Each row was made from one walk, in order. Every step used is in the known rows, and no mark comes twice. Write each row's walk.
Known rows:
burep labo refab misafa: [-13.4  30.9  13.9  13.6  -1.0   4.0  -0.9  22.9 -16.7  18.7  -2.6  -3.6
  -8.5 -22.6   9.1 -12.7  -1.4 -10.6  -4.6  11.5  -8.7  13.5  -6.8 -20.7]
burep misafa labo refab deto: [-30.1  -2.8  50.5   1.9 -20.3   9.9 -25.6  25.7  -5.7  21.6  32.5   8.7
 -18.0   2.0   4.2  -2.8  10.0 -19.0   8.7  12.1  -2.4   1.3   5.7 -15.3]
refab misafa labo deto leno metu: [  5.0  28.7   9.5  15.1  -5.3  24.2   8.3  -8.0 -32.8  26.3  -6.9   7.4
  -8.1 -13.7   9.6  -3.6  36.8 -39.9   7.5  30.0  -1.1  -2.3   8.5  -3.9]
burep labo deto leno metu: [ 10.7  46.0  -2.9  17.8  -1.9   2.9  50.2  -1.7 -57.0  29.9  -7.0  15.0
  -5.3   2.9  14.4  -0.4  -7.6 -42.2  11.7   9.7  14.8 -10.8  20.1  33.9]
misafa deto: [-15.9   9.3  -5.3   8.0  -8.2 -32.6 -13.8  28.6 -13.9  11.4  -0.1 -11.3
 -10.8   7.9  -8.4  11.1  19.4 -15.3  17.8  -8.0  -7.6 -11.5  32.5  -9.1]
refab deto labo leno: [ -2.9   6.5  13.9 -21.6   5.4  16.3   6.6   2.0 -41.9  17.8  -3.5  11.4
   7.8 -33.5   6.2  12.1   7.2  -8.4  40.2  18.4 -16.6   7.5  -7.7  -8.1]
metu deto labo leno refab: [ 12.2  18.1  -6.8   6.4 -15.1  23.9  10.7  11.4 -54.2  29.9  -4.7  11.8
  -9.4 -42.1  13.1  22.5  10.1  18.7  26.9   7.4  27.9  -7.9  17.5 -20.3]
labo deto leno refab misafa: [  2.7  10.1  26.1  23.3 -19.4  35.7  12.0   3.0 -13.8  27.8  -0.4  11.0
 -18.0 -17.0  -5.1  -9.9  35.1   4.1  12.0  47.4  29.5   3.4   8.4 -17.1]
vabodif deto labo: [-13.8   1.9  -9.1 -19.8  -4.9   6.9  25.5   8.7 -31.2   2.5 -16.5  -0.3
 -21.9 -31.1  25.3  17.2  -3.3  19.9   4.4  26.9   1.0   5.1  40.2 -29.0]
burep labo: [ -7.1  33.7  -9.0   8.8  15.1 -12.6   7.6  19.5 -36.6  25.7 -16.3  -6.6
  -4.6  -9.2   3.0  -0.9 -23.3 -26.0   8.5   7.0 -19.0   1.9  21.9   4.9]
refab misafa leno: [-13.5 -10.8 -16.8   3.6  -4.0 -12.8 -11.1  20.5  17.9   1.7 -16.1 -20.7
  15.6 -60.4 -14.1 -21.6  22.0   5.1   1.9  -7.0 -15.3   5.2   9.5 -30.0]
refab deto: [ -5.7 -18.5  27.8 -19.9  -0.2  -5.7   1.1   8.9  -2.5  12.9 -18.1   7.6
   2.7  -1.8 -12.4  -9.9  16.1 -14.1  28.3   8.4 -19.6   0.3  19.0  -5.8]
leno metu deto labo: [  6.9  13.2 -25.0  -1.7  -5.9  -7.3  44.8   2.8 -45.2   5.3 -25.2   9.4
  -7.2 -37.0  11.8  13.3   0.2 -10.0   2.3 -27.5   6.3 -25.3  41.7   9.5]
vabodif deto: [ -5.6 -15.5  11.7 -28.1 -14.7  -6.0  17.9   3.1  -0.9  -2.7 -21.4   0.4
 -14.5 -13.2  13.9   2.2  18.7  11.2  15.2  15.7  16.5   0.9  39.8 -29.6]
metu deto labo refab misafa leno: [ -0.8   3.3 -16.7  17.1 -17.9   6.1  10.2  45.5 -17.7  17.0   5.3  -2.0
   7.0 -52.9   7.3   3.3  22.9  29.5 -16.9 -23.7   8.5  -4.5  15.5 -33.0]
deto labo: [-23.4  21.5 -23.2   5.1  22.1   5.5   7.3  22.7 -37.7  15.8  -5.4  -9.0
 -13.2 -40.9   1.4  17.9 -12.5  -3.3  -0.8   6.4 -23.8  -0.4  19.9  -9.4]
metu deto: [ 12.2  -0.5   4.6  -7.2  -7.8 -12.3  20.4  27.1 -10.9  20.6 -14.5   4.7
  10.5  -6.5  -6.3   2.8  23.0   5.7   7.1 -23.2  17.2 -22.6  32.7 -10.3]
misafa labo: [-14.0  19.5  -5.0  11.0  17.2   2.6 -34.6  17.3 -29.4  32.9  -5.1  -8.0
 -16.6   2.1   0.5  15.6  11.0 -40.3  15.3   9.8 -29.7   1.9  28.6  -5.1]
misafa refab: [-28.8 -20.8   2.5  24.0   4.2 -14.7 -37.6  12.7  28.7  20.8   0.1  -1.3
  -7.3 -22.6 -19.5  -1.5  25.5  -1.8  29.3   6.9 -13.9   4.9  16.5 -33.2]
misafa leno metu deto labo refab: [ -1.2  -5.1 -38.3  19.4 -21.1 -12.9  21.1  21.9 -25.8   0.3  -4.5   3.6
  -4.8 -52.2  13.5   8.6  10.3  -5.8   1.9 -55.8  11.0 -15.2  39.0   4.9]
burep labo leno metu: [  7.2  41.8 -11.4  -6.1   4.1 -10.0  23.3 -17.4 -51.1  10.4 -18.3   6.5
   2.3 -32.0  21.2   3.1 -15.1 -43.6  39.3  -7.8   5.0  -3.7   1.6  17.8]
burep misafa refab deto leno metu: [-35.8 -34.0  27.7  17.7 -38.0 -10.5  -3.5  -0.3  24.5   7.4  12.6  15.7
  -2.3 -21.7 -10.1 -36.0  22.0  -9.8  26.3   5.9  22.3 -11.2  -4.9 -15.0]
burep labo deto leno refab misafa: [  7.3  42.1  15.9  30.9 -13.3  30.5  21.5   7.8 -46.8  43.0  -6.9   8.4
 -15.5  -9.0   6.8 -12.8   0.4 -10.6   8.2  54.4  16.6   7.8  10.4  -5.5]

Which walk is each row?
[  2.5  13.1  -5.5   1.9 -19.7   6.1  36.8   6.0 -28.7  -0.6 -14.2  11.4
  -9.5 -48.7  18.2   2.1  18.3   3.0 -10.4 -21.7  14.3 -13.4  14.8 -13.7] | leno metu deto labo refab misafa
[ 14.0  17.9  -0.1   3.9 -20.3  30.8  11.3   7.3 -43.9  25.1 -11.0   9.3
  -1.5 -58.5  11.7   8.0  17.8  27.9  18.7  19.9  26.3  -1.5   2.2 -37.9] | metu deto labo leno refab misafa
[-30.4  17.7  -7.4  14.8  12.0  13.2  -2.8  29.1 -28.2  11.7  14.1  -0.6
 -26.4 -34.5  10.1  20.4  -1.9   0.4  -4.6  -4.5 -12.6   6.3   5.1 -15.4] | deto labo refab
[ -8.0 -16.9  12.9   5.2 -39.6  28.0   0.8  -4.5  -5.3   5.0 -28.4   3.3
 -30.9 -24.5  20.5 -26.9  37.0  18.5  11.2  51.1  45.3   9.6  14.6 -49.4] | vabodif deto leno refab misafa
[-19.9 -39.5  28.3   7.7  -6.1 -10.8 -34.6   7.1  28.9  25.1  -4.3  12.9
   0.0  -6.9 -23.1 -11.8  31.7  -5.0  44.1  20.0 -25.6  10.0  16.8 -30.9] | misafa refab deto
[-17.0 -19.2 -23.3  27.1 -14.0  -3.8 -28.5  17.1   0.6  10.9 -15.9 -13.8
 -22.4 -46.1 -14.3  -5.2   6.9  -4.1  23.2  -4.9  -5.0   7.1  44.1 -14.8] | misafa leno refab
[  9.8  -2.0   3.6  28.1 -34.3  21.3   2.9  21.2 -15.7  28.3 -18.4   7.0
  -6.1 -17.5   1.3 -28.1  42.0  14.2   3.0  12.6  48.1 -13.5   7.3 -30.8] | metu deto leno refab misafa
[-29.0  18.4  -0.5   9.3   8.1  21.0  -2.8  26.3 -16.8   6.0   8.3  -5.4
 -17.3 -53.9   9.2   6.7   8.4  12.3 -14.0  11.5 -15.7  12.9 -10.5 -34.1] | deto labo refab misafa
[-15.5  35.5  10.8  20.9 -13.8 -11.5 -11.0  32.3 -26.0  19.2   7.1  -6.7
 -12.4  -2.8  11.5  -6.6   4.7 -14.1  -1.3  10.3  -8.9   8.8   0.7 -22.2] | burep labo refab misafa deto
[-12.0  -0.6  34.7   8.3  -0.4  16.0 -42.4  19.7 -20.9  32.0   9.2  12.6
 -22.5  18.8   5.6  10.3  26.6 -39.6  24.9  12.1 -25.7  14.4  13.8  -9.6] | misafa labo refab deto
[ -9.4  18.3  22.1  21.6  -8.4   9.4   0.5  26.9 -37.1  30.7   1.4  15.6
  -8.0  17.1  14.6 -19.6   4.5 -32.3  14.7   7.8   4.1   7.7 -11.1   6.4] | burep labo refab deto leno
[-36.0 -37.9  43.5   3.1 -26.8 -13.2 -18.2  14.3  38.8  15.0  20.5   8.0
   1.2 -21.9 -23.2 -22.7  14.1  14.4  25.9  18.7  -0.8  -1.5   8.7 -33.7] | burep misafa refab deto
[ 10.1 -15.7 -33.8   4.9 -22.1 -31.1  23.1  10.6  -7.5  -2.0 -25.3  -1.4
  11.3 -39.9  -2.9  -5.2  18.8 -13.6  13.6 -58.5  12.7 -23.5  50.2  11.8] | misafa leno metu deto
[  3.6  16.4 -15.7   1.5  -0.2   1.7  27.8  34.6 -41.3  25.6  -9.5   3.3
   4.4 -26.2   4.3  17.7   2.8  13.6  -3.7 -12.7   3.7 -17.6  32.8 -11.9] | metu deto labo
[-19.1 -35.5  12.1  27.7 -18.0  -7.0 -20.9  -9.3  14.6  17.5 -11.6  19.8
  -3.3  -6.6  -8.9 -26.4  40.9 -29.8  42.7   7.6  -0.6  -2.0   1.3 -11.2] | misafa refab deto leno metu
[-39.1 -33.8  35.0  20.9 -31.0  -3.1 -19.6  18.8  30.4  21.4  23.7  10.0
   3.9 -12.8 -17.3 -35.1  24.6   6.9  21.2  19.1  18.8  -4.8 -11.5 -29.2] | burep misafa refab deto leno
[ -9.3 -11.6 -26.3   1.2 -10.1 -19.3   5.6  -2.0  11.7 -13.3 -27.7 -16.0
   9.0 -69.8  -6.2 -24.3  20.1 -12.8   4.8 -20.9 -12.0  -1.4  16.5 -13.5] | refab misafa leno metu
[-17.0 -13.3  -6.6   9.9 -17.9  -7.9  -6.1   7.3  19.0 -16.0  -5.7  -5.7
  -5.9 -60.1   2.4 -17.6  32.2  -8.9   1.2 -31.3   1.8   5.7   2.5 -20.7] | labo refab misafa leno metu
[-11.9   1.3  19.5  23.1 -12.2  18.9 -28.5   4.9 -35.7  25.2   1.6  20.3
 -26.7  18.4  19.3  -4.8  35.9 -64.0  24.7   0.5  -3.4   3.6   2.8   9.8] | misafa labo refab deto leno metu
[  1.3  10.7 -10.8   6.4 -14.4  -0.4  35.8  10.1 -37.3   3.3  -8.5  15.8
 -16.0 -32.8  18.9  16.0   9.9  -7.7  -1.4 -35.5  17.3 -19.7  30.0   4.7] | leno metu deto labo refab
[  1.7  17.0  13.8   9.9   0.2  13.8  27.6  16.3 -20.8  29.0  10.8  11.5
  -0.1   4.6  -4.5   1.9  30.7 -11.0  13.0  10.3  25.9 -10.5  10.5   8.9] | labo deto leno
[ -2.0  14.4   5.1   6.4 -11.5  15.4  17.5  36.1 -24.1  18.6   4.2   5.1
  -0.5 -37.5  10.9   6.9  20.1  26.8 -17.9  -7.4  11.6  -6.4   6.3 -34.2] | metu deto labo refab misafa
[-15.8 -22.1 -15.6  21.7 -16.4   9.7 -20.6  14.5 -24.5  18.3 -15.9  -1.8
 -21.1 -48.1  -8.5  -1.6  -4.5   0.1  28.0  16.2 -25.0  14.8  43.7 -13.0] | misafa leno refab deto labo
[ -7.6 -37.2   0.4  14.6 -22.6  -1.0 -27.7  11.6  -0.3  14.3 -20.7  -1.1
 -14.8 -31.0 -15.6 -14.0  12.3  -6.9  37.0   7.1 -13.2  11.8  43.6 -12.5] | misafa leno refab deto
[-21.5 -35.6  20.0  28.9 -10.5   0.0 -35.9  12.8  18.5  31.2  -0.8  15.3
   2.7   2.8 -17.5 -25.4  42.3 -13.2  39.1  19.2  -3.5   5.5  -5.4 -25.3] | misafa refab deto leno
[-44.6 -20.6  18.5  15.0 -16.4 -17.7 -19.3  20.5  39.6  12.3  24.8  -4.0
  -4.5 -35.4 -20.7 -13.5   7.1  17.7  13.7   6.7   8.2  -6.6   8.7 -37.3] | burep misafa refab
[  1.7  42.6   5.0  17.4 -23.2   3.1 -17.8   0.8 -48.8  26.9  -7.6  -2.8
 -13.1 -24.4  12.4  -1.0   0.2 -13.5  38.9  39.0   6.9  13.2  -0.3 -25.0] | burep labo leno refab misafa deto
[-12.7  -1.6   9.3 -11.3   8.9   6.9   9.0  15.8 -34.5  18.5 -12.4   7.2
  -4.2 -21.4  -2.5   5.7  -3.4  -6.3  16.7  19.9 -33.6   5.2  19.9  -6.5] | refab deto labo
[ -7.1 -13.5  18.2   1.4  -6.3   4.7   1.4  15.4 -13.9  19.4 -13.2  10.5
   5.5   8.2  -4.2 -24.9  30.5 -22.9  23.2   7.0   5.2  -3.8  -4.3   1.0] | refab deto leno
